Each row comes from the steps of one walk. Every step used is in the known rows, and no mark comes twice. Write the walk behind each row, first mark first.
(in the rows, 128 means zero)
Known rows
bimur, mitoz, sepedad: [111 144  74 157 154 177 166 111 159 203 219  98 108 145 113 157 178 122
 164 122 120 171 134 136 132 125  97 130  94 107 106 163 155 158 113 125
 122 125 110 103 128  98 109 118  80 145 127 144 124  72 130 101 124 111
 118 100 116 140 128  98 132 120 134 147]
mitoz, pivob, damuf, sepedad, lurar, bimur: [ 63 111 104 167 163 176 130 148 153 200 141 110 142 156 136 127 196 119
 161 128  98 123 115 116 131 167  82 161  76  93 167 158 168 135 141 144
  73 154  74 140  98  98 140 107 136  94 131 136 132  70 175 166  56 176
  99  71 186 152 114 145  87  73 181 148]
sepedad, duge, pivob: [108 138 112 166 133 147 154 136 152 185 177  96 113 113 100 135 186 138
 159 109  99 166  96  85 154 136  96 151  67 130 116 169 150 164 110 131
 110 141  93 131 122  92 132 122 100 139 137 175 117 100 132 107 123 128
 143  88 124 150  86  96  95 108 176 148]
duge, pivob, damuf, sepedad: [ 99 147  90 172 149 122 117 150 154 195 150 124 136 121 128 135 189 122
 148 112  88 133 114 112 126 139  86 163  92 115 106 166 168 149 133 128
  82 136  95 133 123 105 129 144 129 118 142 139 117  93 147 137  96 137
 112  65 153 157  95 118  81 109 189 105]
pivob, mitoz, bimur: [137 150 114 149 133 153 157 136 165 176 197 128 107 117 107 107 192 159
 147 122  85 139 107  76 136 148  86 181  87 123  88 143 141 125 136 140
 117 133  68 135 161 106 128 123  87 154 126  95 145  81 143 118 132 107
 142 117 130 138  96  94 135 136 132 144]
lurar, pivob, damuf, sepedad, duge: [ 77 137  95 161 159 113 143 176 151 232 178 112 122 155  78 136 199  87
 137 114 128 129  63 111 150 151  85 131  91 120 135 138 164 110 106 139
 106 110  61 134 121  87  92 104 116 116 153 130 133  99 126 139  88 114
 104 106 156 182  91  69  88 147 158 151]
mitoz, bimur, damuf, sepedad, duge: [126 139 102 148 149 146 157 153 149 185 163 118  96 141  78 103 197 102
 158 120 128 164  92  84 162 124  78 147  69 127 125 140 160 120 118 136
 117  98  65  96 168 138 105 129  63 142 156 143 151  99 147 138 146 122
 133 109 170 159  80  77 116 116 132 164]
bimur, mitoz, pivob: [ 86 139  94 167 156 181 132 139 132 206 214  83 118 154 130 127 196 119
 181 124 148 163 112 104 115 143  97 144  96 102 127 127 168 142 145 127
  79 150 100 131 111  68 130 121  97 136 140 152 135  73 127 101  96 119
 140 108 135 156 132 105 108 112 175 154]
damuf, sepedad: [111 130 103 152 157 129 129 140 153 189 166 105 117 142 113 133 200 124
 156 123 119 136 114 105 130 134  87 163  97 118 125 148 163 140 126 124
  85 126 103 106 141 106 105 117  97 110 143 131 130  83 140 150  89 126
 130  90 168 151 102 123 114 112 168 144]
sepedad, lurar, bimur, mitoz, pivob: [ 72 127 104 161 156 216 149 113 130 185 201  91 117 152 145 128 186 126
 199 137 119 166 116 113 128 157  96 146  81  84 147 146 159 156 132 141
  79 167 100 139  96  81 143 112 111 133 131 164 138  65 148 132  82 142
 128  89 162 138 130 137 122  62 180 179]
bimur, damuf: [ 83 136 115 148 156 141 137 142 136 169 181 111  90 125 107 119 196 150
 169 120 110 164 138  85 148 127  80 140  78 112 128 133 166 142 137 141
 104 110  65 125 149 151 127 117  81 128 128 125 145  86 150 133 138 136
 129  85 139 142 104 114 132 113 116 138]
duge, pivob, damuf, sepedad, lurar, bimur: [ 73 128  97 171 153 162 132 128 155 172 142 132 132 112 138 139 176 135
 162 122  56 134 121 116 142 145  79 160  80  94 131 182 169 170 127 143
  80 150  87 138 106 109 147 133 145 122 126 143 121  83 167 172  77 162
  95  48 187 136  92 151  91  59 188 136]
bimur, damuf, sepedad: [106 127 106 154 165 130 123 145 146 170 158 108  98 136 108 122 205 122
 165 124 130 156 128 103 145 127  72 152  91 115 136 137 163 132 140 129
  90 106  76 106 151 150 112 115  76 117 140 131 143  87 150 163 106 138
 128  89 172 145  92 129 121 108 139 141]
duge, pivob: [111 145 108 162 138 139 132 126 142 175 183 109 113 102 127 133 184 154
 162 116  86 154 124  88 135 136  96 158  85 119 100 160 151 161 123 137
  95 147 100 131 133 103 144 134 116 135 132 142 120  95 136 121 112 122
 138  72 125 133  98 124 103 106 166 141]
mitoz, bimur, damuf, sepedad, duge, pivob: [136 151  99 163 138 157 145 149 145 171 151 121 106 112  90 106 188 113
 162 113 115 166  98  77 167 123  76 157  57 126 113 162 157 136 112 125
 108 118  76 108 166 135 117 147  78 159 155 165 142 108 140 136 148 120
 140  98 166 148  67  84 100 102 149 153]
sepedad, mitoz, pivob, damuf: [ 83 159 118 170 167 158 122 167 136 224 187 103 146 152 152 143 198 135
 144 111 126 141 146 101 127 148  81 152  83 111 134 122 177 131 169 145
  73 149  75 128  89 110 149 108 140 102 136 110 107  74 157 101 101 143
  99  71 127 173 118 133  79 142 152 126]
bimur, mitoz, sepedad, lurar, pivob, duge: [ 59 156  51 141 165 152 182 104 143 192 252  90  73 111 101 154 173 104
 176 104 112 180 111  87 148 139  94 119  87  80 104 164 139 158 102 134
 118 132  93 154 118  68  99 109  81 150 126 126 141  66 116 143 106  86
 144 109 134 138 136 125 133 100 128 180]
bimur, mitoz: [ 88 150  90 160 154 166 148 126 138 194 211 104 100 150 116 133 187 121
 181 129 129 168 115 107 119 129  95 136 102 107 103 138 165 156 130 125
  90 130 106 121 124  94 125 127  85 144 137 143 131  80 123 113 116 110
 130  99 136 148 119 100 121 109 168 145]
pivob, damuf, sepedad, lurar, bimur: [ 64 119 104 157 161 162 140 134 160 187 143 127 125 148 122 135 181 130
 159 133  81 126 119 125 138 150  79 154  82  97 146 167 174 153 128 148
  86 137  80 130 106 117 136 112 132 104 128 122 131  76 163 174  78 165
  92  59 193 144 106 135 108  76 175 139]
pivob, mitoz: [106 135 119 157 145 137 144 135 164 180 184 109 104 126 108 124 204 165
 151 122  95 136 111  91 143 152  79 172  85 126 105 150 143 134 137 134
 116 135  81 142 138 103 126 100  97 131 115 111 132  74 140 126  95 121
 141 100 131 143 100 113 128 132 145 142]
mitoz, bimur, damuf: [114 151 110 139 146 151 152 149 139 166 187 127  91 114 112 106 187 136
 159 124 110 165 128  62 149 127  85 145  80 109 112 129 161 136 137 149
 114  98  56 115 173 144 129 148  74 144 143 112 149  93 143 123 171 115
 132  99 142 140 105  95 137 123 106 148]
bimur, mitoz, sepedad, lurar, pivob, damuf: [ 50 149  67 161 170 169 176 133 153 210 227 118 106 143 111 175 166 110
 154 112 104 146 109 130 144 153  95 114  84  76 108 156 156 149 105 150
 127 131  70 145 113  90 112 121 111 159 122 110 138  76 107 125 119 106
  96 104 126 148 141  90 112 122 117 142]
pivob, damuf, sepedad, mitoz: [ 91 162 104 168 174 131 119 165 146 213 164 121 133 156 134 151 197 119
 140 115 116 125 143 121 135 126  76 160  98 120 122 133 180 134 159 126
  76 126  85  97 103 132 124 120 122 101 143 113 108  82 163 138  93 135
  81  67 163 169  91 137  83 133 168 118]
duge, pivob, mitoz: [127 140 111 169 132 140 135 128 159 159 173 106 118  97 118 127 198 173
 154 115  74 138 117  91 141 152  81 178  71 126  90 164 139 147 130 130
 100 158  87 155 136 103 144 109 111 145 119 126 125  82 140 123  97 120
 147  88 124 131  81 129 114 119 160 137]

Write each row's walk
[137 135  93 165 138 159 166 120 168 190 177  90 124 107  97 161 176 142
 141  98  95 168 111 116 163 130  90 140  64 130 113 199 141 160  86 133
 138 141 102 109 124 100 125 106  96 146 125 167 115  96 139  97 128 130
 133  86 105 138 101 100 104 116 142 155]
mitoz, sepedad, duge, pivob
[133 152 115 150 140 158 154 143 152 157 176 129  93 109 101  95 195 159
 153 122  93 154 124  63 155 148  71 170  70 118  97 134 144 118 148 149
 125 116  47 141 173 146 130 118  77 156 124 100 160  83 144 134 150 111
 140 118 139 135  89  95 147 137 102 144]
pivob, mitoz, bimur, damuf
[ 76 144  94 143 150 139 129 136 142 203 207  78 111 124 128 108 210 120
 167 104 124 169 116  57 119 146  88 151  86 106 137 139 151 137 150 136
  79 144  93 157 119  66 130 123 100 101 141 140 126  66 160 108  93 123
 158  89 135 156 127 140 113 110 173 159]
mitoz, pivob, duge
[ 81 132 101 170 167 141 107 172 155 219 158 110 147 156 130 125 210 105
 141 116 129 122 106 110 119 157  84 164  97 114 145 137 174 121 151 128
  68 144  78 132 119  91 122 119 128  99 150 130 126  80 161 130  76 149
 114  81 157 172 119 114  79 121 180 118]
mitoz, pivob, damuf, sepedad
[ 70 147  97 150 156 115 135 169 145 219 201 122 117 134 113 135 192 127
 139 113 109 128 100  94 127 152  97 128  95 105 119 124 167 125 128 162
 103 115  55 152 127  96 118 124 128 120 138 102 132  88 126 125 109 111
 106  89 127 164 117  86  99 150 132 136]
lurar, pivob, damuf
[123 111 107 153 147 189 172  96 185 163 166 107 111 120 119 152 184 178
 151 124  64 137 136 125 166 155  69 163  63 102 129 195 126 155 111 150
 137 154  86 137 122 126 132  78 102 132  94 110 133  61 168 150  90 147
 116  85 140 115 104 145 143  92 120 170]
pivob, mitoz, sepedad, lurar, bimur
[162 147 107 172 124 159 159 138 165 179 151 120 121 115  89 108 202 130
 142 112  94 138  78  82 157 148  78 193  66 142  96 176 133 127 112 121
 112 153  87 126 157  91 111 116  87 157 145 144 134  96 145 133 106 106
 154 115 156 146  64  82 101 121 167 153]
damuf, sepedad, duge, pivob, mitoz, bimur
[123 184  96 175 150 157 125 158 139 192 164 132 149 113 147 132 178 115
 138 107  92 131 141 102 131 122  86 171  91 119  91 149 173 141 153 128
  75 132  85  96 128 123 141 154 129 133 152 111 114  94 153 130 126 113
  90  70 169 155  82 120  77 123 167 115]
duge, pivob, damuf, sepedad, mitoz, bimur
[ 86 120 120 145 148 171 163 114 148 164 177 109  99 130 124 135 185 162
 176 134  77 146 123  97 143 143  92 155  78  90 138 162 153 162 121 149
 102 139  81 130 116 116 141 110 111 118 121 129 134  72 158 149 100 154
 115  75 159 127 111 147 136  73 154 175]
sepedad, lurar, bimur
[ 80 142  87 154 161 109 118 172 147 220 180 119 128 144 113 134 191 105
 138 116 124 116  95 104 133 145  89 138 112 113 125 131 165 117 123 145
  87 112  63 141 136  98 103 124 128 109 146 107 137  89 129 155  80 111
 108  95 159 168 106  97  95 140 153 133]
lurar, pivob, damuf, sepedad
[ 77 121 112 152 174 149 148 138 146 152 157 115  77 127 111 132 193 128
 179 124 106 141 127  92 160 136  75 158  70  97 135 153 159 145 128 138
  95 126  68 122 140 151 115 113  77 127 135 126 147  89 136 191  98 150
 124  84 187 142 101 141 120  78 135 149]
bimur, damuf, sepedad, lurar
[ 75 132 107 142 159 134 161 138 138 179 215 107  81 116 120 141 185 144
 167 119 104 128 102  78 149 152 102 143  82  84 122 145 150 142 106 158
 109 137  62 150 130  99 114 112 113 138 131 109 142  88 103 159  89 115
 134 100 148 138 127 117 121 109 129 176]
sepedad, lurar, pivob
[137 151  99 149 149 132 133 159 146 171 176 129  97 111  99 101 209 130
 151 123 123 124 101  71 156 148  68 167  80 118 109 126 137  89 138 143
 112 104  40 136 191 133  89 108  82 149 140  89 171  90 127 176 114  86
 135 137 168 145  74  97 133 141 102 162]
lurar, pivob, mitoz, bimur, damuf, sepedad
[106 140  88 175 141 152 160 141 174 208 170 104 138 125  93 159 176 132
 127  97  81 163 111 125 163 137  83 130  68 121 115 190 155 161  93 142
 138 134  84 129 112 103 136 121 115 139 127 159 105  97 152  85 131 141
 108  68 101 155 103  75  86 126 148 123]
mitoz, sepedad, duge, pivob, damuf
[123 148  97 145 150 146 135 152 143 168 165 127  95 129 106 101 195 116
 158 123 117 156 120  84 147 122  76 161  92 112 119 131 160 126 137 134
  99  95  69  97 178 147 110 140  76 134 155 112 154  96 150 153 140 116
 125 104 172 144  89 103 128 110 121 146]
mitoz, bimur, damuf, sepedad
[ 62 156  79 154 162 167 134 122 130 207 227  73 107 146 121 110 201 100
 183 112 144 187 110  72 109 144  95 140  95  98 119 131 160 146 151 115
  71 152 106 151 102  49 133 125  93 124 144 155 125  63 152 100 100 105
 161  99 138 160 133 124 114 101 185 159]
bimur, mitoz, pivob, duge
[140 158 117 165 126 171 164 144 157 158 166 117 100  97  82  99 195 155
 153 109  85 166  95  61 181 147  70 168  44 133  91 156 139 129 124 140
 134 133  55 151 164 128 136 116  80 175 128 142 145  99 141 114 159 112
 152 112 125 138  64  79 116 129 118 149]
sepedad, duge, pivob, mitoz, bimur, damuf
[150 169 103 152 154 148 142 150 136 190 184 121 121 138 136 128 190 121
 151 122 123 134 144  97 133 113  84 176 100 124 110 130 160 127 149 123
  84 122  98  72 144 131 108 131  99 125 156 107 130  83 149 141 114 107
 112  96 174 147  93 129 110 130 146 150]
damuf, sepedad, mitoz, bimur
[107 170  96 183 160 136 114 154 139 192 155 123 144 124 143 154 188 129
 147 105  96 129 150 119 133 127  77 163  87 122 109 155 177 152 151 122
  67 139  96 106 105 126 133 130 137 116 141 130 102  89 159 138  92 129
  93  54 165 157  77 146  64 114 175 106]
duge, pivob, damuf, sepedad, mitoz
[120 180 104 162 159 145 136 168 142 203 175 134 134 144 137 127 185 100
 132 115 109 133 141 103 128 124  77 166  99 115 104 131 177 131 156 132
  84 118  81  92 128 129 123 140 115 115 153  96 122  86 160 129 129 115
  89  84 167 165  95 112  92 142 147 121]
pivob, damuf, sepedad, mitoz, bimur
[ 80 151  98 171 144 133 133 152 151 188 177 124 131 110 125 126 184 144
 142 111  79 149 125  98 126 141  90 149  88 113 102 159 167 162 132 142
  96 137  81 147 119 103 151 148 131 127 128 133 107  90 146 108 122 130
 114  63 122 150 104 102  91 114 164 104]
duge, pivob, damuf
[129 148 112 172 167 156 107 149 132 201 167  82 140 152 143 141 212 121
 156 111 153 128 147 105 125 135  80 173  87 119 149 127 161 122 155 123
  62 151 107  96 108 113 116  98 114  99 147 135 126  75 151 142  61 133
 119  87 164 161  96 158  83 122 174 159]
damuf, sepedad, mitoz, pivob
[ 47 145  81 135 173 111 150 139 130 170 190 101  59 106 100 120 200 109
 180 111 116 161 107  54 160 146  68 136  75  91 136 140 149 131 125 142
  85 116  59 164 143 118  99 116  82 118 141 114 153  81 136 202  81 112
 141 100 187 146  95 152 124  87 131 174]
bimur, damuf, sepedad, lurar, pivob, duge
[ 86 139 103 161 161 126 122 160 159 208 161 126 133 147 114 131 197 110
 137 122 104 128 110 115 125 139  86 152 103 120 123 145 176 135 143 131
  88 123  83 122 126 106 117 129 113 107 147 116 123  84 153 144  91 139
 104  81 162 166 107 104  94 118 169 116]
pivob, damuf, sepedad
[ 80 148 107 174 140 142 147 156 157 202 172 117 132 132  95 134 187 129
 143 105  85 156  87  96 147 145  88 141  67 120 108 165 168 158 115 143
 112 138  75 145 109  93 149 136 120 137 132 157 112 102 148 100 124 134
 118  69 122 164  96  76  78 119 174 121]
sepedad, duge, pivob, damuf
[ 91 132 100 162 146 203 121 126 131 202 194  83 136 155 142 121 191 126
 189 137 137 173 122 120 112 146  91 139  92 101 141 131 162 145 144 135
  75 149 108 122 105  84 140 107 114 118 131 162 132  62 162 103  92 132
 126  93 145 140 114 124 119  90 181 171]
lurar, bimur, mitoz, pivob
[ 98 138  98 154 146 190 143 114 139 192 199 100 122 154 124 131 176 138
 183 140 116 172 125 123 123 129  88 131  99 106 123 138 162 158 137 131
  90 128 107 117 115 101 133 118 106 128 133 151 135  65 158 116 115 123
 117  85 151 136 110 121 133  88 175 160]
lurar, bimur, mitoz
[142 177 114 147 146 154 158 141 136 190 208 120 113 123 136 130 184 138
 152 118 112 150 149  81 135 117  88 162  93 114  98 124 161 142 145 134
  98 119  86  89 140 134 128 137  99 131 145 102 129  83 142 106 145 106
 117  96 142 144 102 125 119 137 129 155]
sepedad, mitoz, bimur
[105 128 112 158 163 139 142 150 151 189 149 100  96 155  78 126 204 111
 168 119 133 160  96 101 171 131  76 145  67 130 146 141 160 130 117 132
 104 107  75 102 136 141 100 105  68 122 148 157 139  98 146 151 112 138
 129  97 166 160  80  98 106 107 142 153]
bimur, damuf, sepedad, duge
[121 177 114 147 152 164 151 150 127 170 195 120  98 126 134 119 190 145
 162 121 116 166 161  77 151 114  80 154  75 115 109 115 161 136 156 151
 104  99  66  94 155 171 135 130  83 137 141 107 140  87 145 122 166 113
 111  90 145 142  90 123 126 133  97 156]
sepedad, mitoz, bimur, damuf
